Each row comes from the steps of one path. Every step used is in the known rows, and no mark comes twice. Write the path behind each row, first mark first.
Known rows
gazi > donese > gulu: [-0.205 -4.645 -3.664 -0.113 -3.056 -1.591 -1.582 -1.334 -2.741 -0.036
  1.093 -0.568  1.170  0.729  0.377 -1.245 -0.970 -4.281 -0.321  1.027
 -0.458  0.024]
kasub > susu > donese: [ 0.086  2.868  1.566 -0.739 -1.714  2.134 -0.418 -1.347  2.456 -1.173
 -0.416 -1.564  1.106  1.331 -0.226 -2.471 -2.221  0.987  0.626 -0.505
 -1.222  1.401]
susu > mudi > zanu > donese: [-1.430  3.143  2.074  2.165  1.270 -1.083  1.442  1.591  0.234 -1.474
 -1.777  2.748  0.415  2.932  0.417  0.546 -0.262  0.591 -0.008 -1.051
 -0.320 -1.343]
gazi > donese > zanu > mudi > susu: [ 0.031 -3.635 -4.349 -1.168 -0.861 -0.935 -1.637  0.203 -2.142  1.441
 -1.053  1.412  1.058  0.956  1.120  1.847  0.990 -1.750 -0.420 -0.019
 -0.393 -0.449]
donese > susu > mudi: [-1.303  1.305 -2.112  0.393  0.355  0.106 -0.816 -2.143 -0.243 -0.270
  2.512 -0.340 -0.194 -0.851  0.902 -0.364  1.084  1.463 -2.234 -1.363
  1.746  0.780]
gulu > kasub: [ 1.702  2.309  3.615  0.431 -0.096 -0.885  1.217  0.449 -0.989 -0.184
  2.179  0.623 -0.552 -1.241 -1.648  0.914  2.104 -0.517  0.822  0.732
 -1.413 -1.039]
susu > donese: [-2.010 -0.116  2.604  0.371 -1.099  2.053  0.380  0.214  1.536 -1.372
  1.218 -0.584  0.014  2.071 -0.590 -0.843  0.413 -0.110  1.272  0.961
  0.202 -1.582]
mudi > zanu > donese: [ 1.793  0.486  4.151  0.628  1.174 -1.231  0.503  0.263  0.114 -0.338
 -2.739  1.761 -1.288  2.056  0.222  0.699 -1.054 -1.992 -0.275 -1.150
 -1.019 -2.187]
kasub > susu > mudi: [-0.337  6.118  0.334  0.142 -1.395  0.538 -0.147 -0.490  1.163 -1.194
 -0.659  0.423  1.957  0.741  0.399 -2.186 -2.019  1.352 -0.630 -1.996
 -1.335  2.000]
susu > donese > zanu > mudi: [-1.771  0.829 -0.327 -0.882  1.590  2.688 -0.212  1.224  1.846 -0.301
  0.729 -1.076 -0.033  1.903 -0.071  1.571  0.714  1.575  1.537  0.604
  1.220 -0.280]
gazi > donese > zanu > mudi > susu > kasub: [-0.362 -2.745 -4.826 -0.562 -0.773 -0.982 -1.529  0.388 -2.431  1.488
 -0.695  0.846  1.241  1.004  0.861  1.930  0.913 -0.255 -0.518  0.096
 -0.444  0.319]
zanu > mudi > susu > donese > gazi: [ 0.222 -2.910  1.404  0.538 -0.328  0.198  0.687  0.946  0.787 -0.582
 -3.031 -1.228  0.252  0.262  0.327  1.655 -2.872  0.303  0.503  0.718
  1.246 -0.933]
gulu > kasub > susu: [ 2.778  3.897  2.979 -0.251 -0.408 -0.358  0.824 -0.605  0.108 -0.305
  1.155 -0.406  0.231 -1.271 -1.463 -0.209  0.305  0.644  0.838  0.209
 -2.241  0.968]
zanu > mudi: [ 0.998  1.690  3.269 -0.103 -0.867  0.346 -0.951  1.138 -0.622 -1.027
 -1.386  0.394  0.361  1.009  0.178  2.327 -2.895 -1.267 -0.288 -1.203
  0.501 -0.058]
donese > zanu > mudi: [ 0.419  3.695 -1.850 -2.032  2.255  0.830 -1.267  1.526 -0.240  1.404
  0.276  0.417 -0.166 -0.543  0.791  2.663  0.659  0.157 -0.658 -1.862
  1.021  0.611]
donese > gazi: [-0.498  2.700 -0.103  0.249  0.534 -0.184  1.197 -0.659  0.673  1.688
  0.680 -1.465 -0.422 -3.225 -0.177 -2.409  0.935 -1.727 -1.280 -0.907
  0.437 -1.519]
gazi > donese > gulu > kasub > susu: [ 1.141 -3.826 -3.372 -0.108 -2.555 -1.724 -0.904 -1.662 -2.362 -0.103
  1.130 -1.327  1.352  0.203 -0.354 -0.955 -0.951 -2.844  0.609  1.820
 -1.357  1.080]
gulu > donese > zanu > mudi > susu: [-0.493 -0.296 -0.711 -1.656  0.787  0.356  0.717  2.530  0.259  1.368
 -0.532  1.728 -1.023 -2.798  0.457  0.451  3.431  2.123 -0.417  0.210
  0.901  0.380]
zanu > donese: [ 0.106 -0.706  3.532  0.328  1.312  1.883 -0.893 -0.056  1.477 -0.018
 -1.105  2.009 -0.563  1.373 -0.841  0.591 -0.999 -0.717  1.405 -0.585
 -0.766 -1.087]
gazi > donese > susu > kasub: [-0.591 -3.395 -3.977  0.458 -2.199 -0.891 -2.101 -2.719 -2.632  0.712
  1.874 -0.536  0.654  0.495  0.454 -0.271  1.031 -0.181 -1.730  0.075
 -0.217  0.833]
susu > mudi: [-2.675  4.401  0.761  1.567 -0.675 -0.232  0.762  1.445 -0.296 -1.360
  0.858  2.305  1.201  1.273  0.224 -0.473  0.698  0.365 -0.573 -1.194
  0.049 -0.746]
gazi > donese > zanu: [-0.692 -1.623 -4.227 -1.315 -1.026 -0.506 -1.710 -0.300 -2.071  1.651
  0.910  1.771  0.825  0.735  0.753  0.362  2.698 -2.417 -0.672 -0.428
 -0.894 -0.781]
donese > gulu: [ 0.282 -0.114 -1.701 -0.356 -1.203 -0.869 -0.694 -0.693 -1.241 -0.313
  2.156 -2.383 -0.076 -1.508  0.036 -1.825 -2.292 -3.235 -0.664  0.057
  0.963  0.979]
gulu > donese > zanu > mudi: [-0.666  1.409 -0.215 -1.697  0.984  0.902  0.383  2.508  0.268  1.210
  0.243  1.687 -0.970 -2.330  0.211  0.475  3.453  1.972 -0.286 -0.082
  0.805  0.671]

Which path is each row?
[-0.195 -1.932 -3.816 -1.306 -0.653 -0.337 -1.974  0.201 -2.074  1.195
 -0.242  1.374  1.105  1.390  0.850  1.893  1.151 -1.923 -0.326 -0.335
 -0.452 -0.203]  gazi > donese > zanu > mudi
[ 1.180 -2.466  1.330  0.526  2.292  0.880 -0.182 -0.394  0.910 -0.136
  0.330 -0.709 -0.712  0.043 -1.602  0.709 -1.951 -0.550  2.565  1.430
 -0.249  0.520]  zanu > donese > gulu > kasub
[-0.789 -1.478  0.414  0.747  2.707  1.984 -1.155 -1.616  1.771 -0.096
  0.021  0.976 -0.588  0.953 -0.231  0.896 -0.495  1.868  0.590 -0.537
  0.756  0.333]  zanu > donese > susu > mudi
[ 1.680  3.256  1.474 -0.532  0.926  0.902  1.130 -0.261  1.327 -0.153
  1.573 -1.324  0.161 -0.534 -1.547  0.160  1.278  2.308  1.942  1.099
 -1.666  1.198]  gulu > kasub > susu > donese > zanu
[ 1.372  1.686 -1.803  0.269 -0.111 -1.161  0.665 -0.670 -0.594 -0.859
  2.235 -3.093  0.658 -1.607 -0.869 -1.332 -2.163 -0.242  0.832  1.212
 -0.127  2.635]  donese > gulu > kasub > susu > mudi
[-1.470  4.633  1.446  1.928 -0.146 -1.998  1.633  1.640 -0.815 -1.556
 -0.756  2.331  0.617  2.121  0.820 -0.126  0.338 -0.178 -1.225 -1.483
 -0.181 -1.472]  susu > mudi > zanu
[ 2.051 -0.765  2.516  0.330  1.856 -1.155 -0.109 -1.281  0.258  0.049
 -2.008  0.654 -1.756  1.232  0.598  0.815 -0.889 -1.144 -0.966 -1.292
 -0.120 -1.338]  mudi > zanu > donese > susu
[-1.243 -0.143 -0.045  0.132 -0.077 -0.578  1.158  0.039  0.075 -0.067
  1.041  1.120 -1.295 -2.160  0.585 -1.467  3.565  2.626 -1.717  0.184
  1.224  0.436]  gulu > donese > susu > mudi > zanu
[ 0.272  2.160 -3.165 -1.238  2.087  0.006 -0.707  1.732 -0.655  1.724
 -0.548 -0.064 -0.037 -1.114  0.876  2.685  0.411  1.887 -0.865 -1.378
  1.026  1.062]  donese > zanu > mudi > susu > kasub
[-1.576  3.233  1.205  2.344  2.006 -1.130  2.026  1.302  0.696 -0.890
 -1.875  1.849  0.322  1.916  0.341 -0.021 -0.065  0.779 -0.093 -0.883
 -0.039 -1.443]  susu > mudi > zanu > donese > gazi
[-1.154  1.752 -0.672 -1.787  0.633  0.726  0.635  2.021  0.250  1.656
  1.417  2.063 -1.233 -2.954  0.130 -1.050  5.039  1.510 -0.662 -0.170
  0.371  0.126]  gulu > donese > zanu
[-1.279  0.735  1.029 -0.133 -0.252  0.121  2.147  0.963  0.923  1.363
  0.556  0.389 -1.219 -4.211 -0.447 -3.077  3.692  0.651 -0.709  0.620
  0.448 -0.825]  gulu > donese > gazi
[ 1.925 -0.748  2.145  0.564  1.385 -1.668  0.373 -0.112 -0.143 -0.372
 -2.225  0.049 -1.226  1.438  0.236  0.210 -2.408 -2.512 -0.035 -0.483
 -0.325 -1.090]  mudi > zanu > donese > gulu
[-0.268 -0.470  1.838  0.653  2.789  1.694  0.292 -0.575  2.409  1.276
 -1.270  0.201 -0.770 -0.729 -0.996 -0.523 -0.579 -0.375  1.231 -0.250
 -0.142 -1.294]  zanu > donese > gazi
[-0.549 -1.301  0.429 -0.982 -0.797  0.449  0.110 -0.753  0.175  0.639
  1.877  0.563 -1.659 -3.304  0.174 -1.789  3.550  1.546 -1.622  0.200
  1.084  0.523]  gulu > donese > susu
[ 0.648 -4.713 -3.041  0.195 -2.305 -1.971 -0.725 -1.138 -2.899 -0.059
  1.683 -0.826  0.956  0.243 -0.404 -0.422 -0.115 -3.446  0.577  2.053
 -0.933  0.159]  gazi > donese > gulu > kasub
[ 0.333  3.512 -0.439 -1.619  0.170  2.572 -0.799 -0.645  2.655 -0.445
 -0.780 -1.908  1.038  1.170  0.163 -0.766 -2.025  2.194  0.789 -0.767
 -0.522  2.305]  kasub > susu > donese > zanu > mudi
[ 0.327 -2.421  0.647  0.242  1.607  1.301 -1.043 -0.559  1.089 -0.079
 -0.245 -0.454 -0.495  0.526 -0.806 -0.117 -2.820 -1.424  1.657  0.410
  0.219  0.379]  zanu > donese > gulu
[-0.034  3.765 -0.746 -1.597 -0.102  2.468 -0.619 -0.963  2.655 -0.136
  0.049 -1.610  0.908  0.755  0.091 -1.829 -0.900  1.822  0.549 -0.819
 -0.836  1.895]  kasub > susu > donese > zanu
[ 1.671  0.163  1.961  0.984  1.988 -1.181 -0.002 -1.082 -0.095  0.103
 -1.703  0.077 -1.556  1.308  0.319  0.889 -0.984  0.387 -1.023 -1.184
 -0.156 -0.523]  mudi > zanu > donese > susu > kasub
[-0.955 -1.912  0.384  0.591 -0.082  1.053  1.060 -0.127  0.979 -1.530
  2.627 -3.299 -0.153  0.750 -1.337 -0.788 -0.528  0.044  2.445  2.985
  0.705  0.069]  susu > donese > gulu > kasub
[-0.675 -5.712 -1.092  0.432 -1.579 -0.624  0.956 -0.219  0.449 -0.436
 -0.609 -1.585 -0.124 -0.489  0.344 -1.424 -1.139 -0.776  0.422  1.761
  0.889 -1.250]  mudi > susu > donese > gulu
[-0.781 -3.507 -3.574  0.578 -1.707 -1.758 -1.224 -2.256 -2.287 -0.096
  0.502  0.878  0.803  1.565  1.236 -0.048  1.227 -1.283 -1.750 -0.098
 -0.080 -0.428]  gazi > donese > susu > mudi > zanu
[ 1.337 -1.848  2.130  0.080 -1.228 -0.754 -0.286  1.102 -0.758 -0.578
 -3.022  0.519  0.280  0.112  0.688  2.289 -3.103 -0.946 -0.554 -0.650
  0.619 -0.685]  zanu > mudi > susu
[ 0.799 -0.546  1.282  1.023 -1.112 -0.879 -0.184  1.402 -1.181 -0.535
 -2.556 -0.335  0.529  0.192  0.322  2.366 -3.280  1.200 -0.613 -0.490
  0.531  0.474]  zanu > mudi > susu > kasub
[ 1.619  2.816  2.306  0.267  0.517  0.593  1.836 -0.777  1.633 -0.273
  1.125 -2.156  0.217 -1.115 -1.818 -0.823  0.567  1.887  1.904  1.501
 -1.603  0.687]  gulu > kasub > susu > donese > gazi
[-1.109  0.004 -0.402 -0.020 -0.596  0.359  0.260 -0.435 -0.310  0.687
  2.349 -0.240 -1.402 -3.244 -0.209 -1.713  3.352  3.726 -1.682  0.344
  1.051  1.705]  gulu > donese > susu > kasub
[-0.130 -5.700 -0.586  0.610 -1.077 -0.878  1.564 -0.083  0.351 -0.450
 -0.191 -1.748 -0.245 -0.822 -0.219 -0.826 -0.547 -0.200  1.056  2.557
  0.571 -1.171]  mudi > susu > donese > gulu > kasub
[ 0.403 -3.085  2.183  0.352 -1.020  0.243  0.122  1.204  0.336 -1.232
 -2.939 -0.347  0.336  1.266  0.439  2.236 -3.026  0.133  0.542  0.527
  0.945 -0.828]  zanu > mudi > susu > donese
